Each row was made from one small tree. The marks that hang from a mark follow it in brackets, in alphabetical order. Every link used is in the known rows. Write each row's tree.
Known rows
X[C[D]]: [  7  25  12  -8 -17  15  70  55  37 -15 -19 -43  60  15   7 -21  25  33
  14 -40 -13  25 -13  -2]
U[D[F[R]]]: [ 22 -14  14 -23 -20 -19  68  44  24   6   6 -68  16 -22  17 -31  31  37
 -36 -30  32 -62 -17   5]
U[D[F]]: [ 11 -12  18 -35 -24  -9  39  52  35  16  11 -51  18   0  16  -8   6  39
 -35 -37  19 -31 -13   9]
Y[R[F]]: [  7 -42  16   4 -27  -6  56  40  -8 -11   8 -52   8 -26  -5   2  52  39
  10 -12   4 -33 -13  -3]
C[D[U] X]: [  7  16  -2 -11 -30  10  57  27  51  -4 -27 -15  66  19  51 -16  51  38
  -9 -24 -52  59 -10 -10]
T[C[D X]]: [ -6  12  -3   2 -25  -4  85  41  26 -22 -12  11  60 -42  17 -13  32  32
  28 -19 -63  73 -13 -14]
D[C]: [ 11 -32  17  10  -3 -11  62  69  -7   6  11 -14  53  43 -11 -18  55  32
 -43 -28 -64  25  -8   2]
C[D[F U] X]: [  4  16  -8 -24 -38  20  49  14  61  15 -37 -32  46  23  57 -18  42  39
 -14 -17 -12  42 -10   4]
X[C[D[U]]]: [ 16  27   6  -6 -16  18  65  45  44  15 -34 -71  70  60  22 -26  35  35
  -5 -39 -20  40 -14  -3]
R[F Y]: [  8 -45  -7   1 -22  -9  66  50   0  27  27 -32   3 -12  -6  11  18  38
  13  -2  11 -84  -7   6]
U[D[C[X]]]: [  10   -6   12   -3  -13  -21   46   65   17   -9    6    0   48    6
   30  -21    7   32  -12  -31 -110   19  -15   -1]
Y[R]: [  8  -5  29  -2 -14 -17  55  53   1 -23   5 -45  40 -17 -12  -5  69  35
 -10 -24 -19 -11 -16 -16]
X[C[D[F[R] U]]]: [  23   22    0   -9  -18   19   92   29   38   27  -47 -102   51   48
   30  -51   54   33  -13  -22   34   -4  -19    5]
C[D[F U]]: [  8  -1   5 -29 -33  17  54  26  48  31 -28 -50  42  50  33 -18  44  41
 -38 -24  36  35  -9   8]
U[D[C[X] F[R]]]: [ 15  -7   4  -4 -13 -22  69  49  15   4 -11 -33  29  -7  37 -45  26  31
 -19 -15 -51 -24 -19   8]
D[C F[R] U]: [ 28 -35   6  10  -5  -8  81  42  -5  51 -20 -68  43  80  15 -45  75  33
 -65 -10 -16  -8 -14   8]
J[U[D[F[R]]]]: [ 41 -18  28 -34 -32 -20  79  45   4  26   5 -85  20 -22  50 -36  47  35
 -29 -30  25 -62 -15  -3]
D[F U]: [ 19 -20   5 -19 -20   9  51  32  28  47  -9 -72  32  52  17  -8  55  38
 -56 -22  12  -9  -8   7]
F[D[C U] R]: [ 26 -10  16  40   1 -16  91  40 -17  15   9  -9  55  47  18 -52  60  26
 -85 -22 -29  11 -21 -13]
Y[R[F[D[C U]]]]: [  8 -31  24  36 -16 -10  57  32 -15  10   5 -18  22  37  18 -28  22  30
 -46 -13 -18  16 -20  -5]
Y[R[F[D[C]]]]: [ -2 -34  29  32 -19 -14  62  42 -23 -19  19   7  13  -6   3 -23  17  29
 -28 -16 -14  -2 -19  -4]
F[D[C[X]] R]: [ 13  -2   9  37  -4 -15  93  38  -5 -32  13  29  45 -27  24 -49  53  21
 -41 -15 -77   1 -18 -12]
R[F[D] Y]: [  2 -31   3  14 -21 -11  70  38   3  12  45   8  -5 -34   7   0  -6  32
 -17  -8  31 -79 -12  -2]
R[F[D[U]] Y]: [ 11 -26  -3  19 -22  -5  65  28  13  40  28 -16   6   8  22  -3  -5  33
 -33  -7  26 -62 -14  -2]

Write each row's tree
[ 20 -25  18  -6  -8 -25  71  61   3  20   0 -49  27  24  13 -45  24  33
 -44 -25  -9 -32 -19  10] : U[D[C F[R]]]
[  2   3  14  23 -10  -7  64  44   8 -27  18  47  46 -11  28 -27  25  24
 -43 -23 -84  29 -13  -6] : F[D[C[X]]]
[ -5 -22  17  34 -22 -11  59  31  -6 -31   8  21  13 -34  28 -22  15  27
  -1  -6 -59   9 -19  -7] : Y[R[F[D[C[X]]]]]
[ 28 -19   1  -3 -17   0  79  29  14  41 -13 -93  32  36  16 -31  82  37
 -56 -14  28 -37 -13   2] : D[F[R] U]
[ 39 -25  29 -20 -22 -24  80  59 -16  38  -2 -67  33  24  45 -50  41  31
 -42 -26 -16 -32 -17   1] : J[U[D[C F[R]]]]
[ 17 -13  22  36   0 -19  95  49 -20 -17  22  15  44  -2   2 -49  51  24
 -67 -24 -30  -5 -19 -11] : F[D[C] R]
[  7 -10   9 -17 -18 -13  37  54  29  11  -4 -16  29  11  38 -23   1  33
 -22 -24 -67   3 -13  14] : U[D[C[X] F]]
[ 11 -25  23 -21 -13 -17  40  66  13  27   2 -35  28  39  15 -23   1  34
 -46 -33 -21  -3 -13  16] : U[D[C F]]
[ 29 -28  35 -32 -24 -16  50  65  -1  43   4 -50  33  38  45 -26  13  32
 -42 -36 -33   1 -12   7] : J[U[D[C F]]]
[  1 -21  27  16 -28  -7  61  28  -1 -30  23 -13  -1 -51  12 -10  23  33
 -15 -19  27 -28 -17  -9] : Y[R[F[D]]]
[ 14  20   7 -11 -19  16  95  37  32  -1 -35 -78  38   0  14 -46  46  32
   5 -25  40 -24 -17   8] : X[C[D[F[R]]]]
[ 28  -9  -7   0 -10 -15  84  35  13  60  -6 -80  28  24  10 -26  63  34
 -35   5  36 -89 -16   0] : D[F[R[Y]] U]
[ 15 -14  -4  -2 -13   4  48  37  24  41 -24 -37  44  70  39 -23  52  32
 -39  -9 -71  29  -8  11] : D[C[X] F U]
[ 15   5  10  26  -5 -28  94  41  -5  -6  36   7  29 -53  -1 -31  36  26
 -33  -9  19 -88 -22 -17] : F[D R[Y]]
[ 13  26   4 -20 -22  27  61  35  52  35 -45 -87  51  66  27 -27  25  36
 -13 -31  21  27 -13  12] : X[C[D[F U]]]
[  8 -35   2  34 -11 -14  65  43  -7  52  24  10  18  54  20 -17  -8  29
 -41  -2 -13 -34 -15   3] : R[F[D[C U]] Y]
[  7   6  -1 -15 -24 -12  91  37  22  17 -11 -33  30 -22  11 -32  43  34
   2   0  57 -66 -19   0] : C[D[F[R[Y]]]]
[ 32 -17  32 -51 -36 -11  47  51  17  35   9 -71  22  -6  49 -14  19  37
 -30 -39  13 -32  -9   2] : J[U[D[F]]]
[ 15  13 -12 -13 -33  10  81  10  49  10 -42 -50  46   4  60 -43  69  37
 -15  -8  -4  12 -15  -1] : C[D[F[R] U] X]
[  0  14  -8 -13 -31   8  75  19  47  28 -35 -33  50  10  41 -20  31  34
   2 -12 -28  76 -15  -1] : T[C[D[F U] X]]
[ 20   2   2  42  -4 -13  90  28   3  -4  -3   6  55  16  46 -54  57  24
 -60 -12 -78  20 -19 -14] : F[D[C[X] U] R]
[ 18 -30   8  -4  -9   1  51  48   8  58 -13 -55  43  94  15 -24  48  35
 -69 -19 -28  22 -10  14] : D[C F U]
[ 10   5   9  28 -10  -5  57  33  17   5   1  22  56  34  44 -29  31  26
 -62 -23 -93  48 -14  -8] : F[D[C[X] U]]
[  18  -14   -1   -4  -10  -19   89   44    4   32   11  -61   19  -21
   -5  -24   55   32  -17    3   36 -111  -15    3] : D[F[R[Y]]]
[  1 -42   6  29 -10 -17  69  52 -15  23  37  32   7   9   4 -14 -14  28
 -25  -5 -11 -49 -14   3] : R[F[D[C]] Y]
[ 17 -18  -1   6 -10  -7  85  39   2   5 -11 -30  34   2  22 -41  69  29
 -21  -2 -61 -21 -12   6] : D[C[X] F[R]]
[ 27   1  14  26 -10  -9  89  26  10   3  13 -28  43   6  21 -37  62  30
 -77 -26  10 -19 -19 -18] : F[D[U] R]
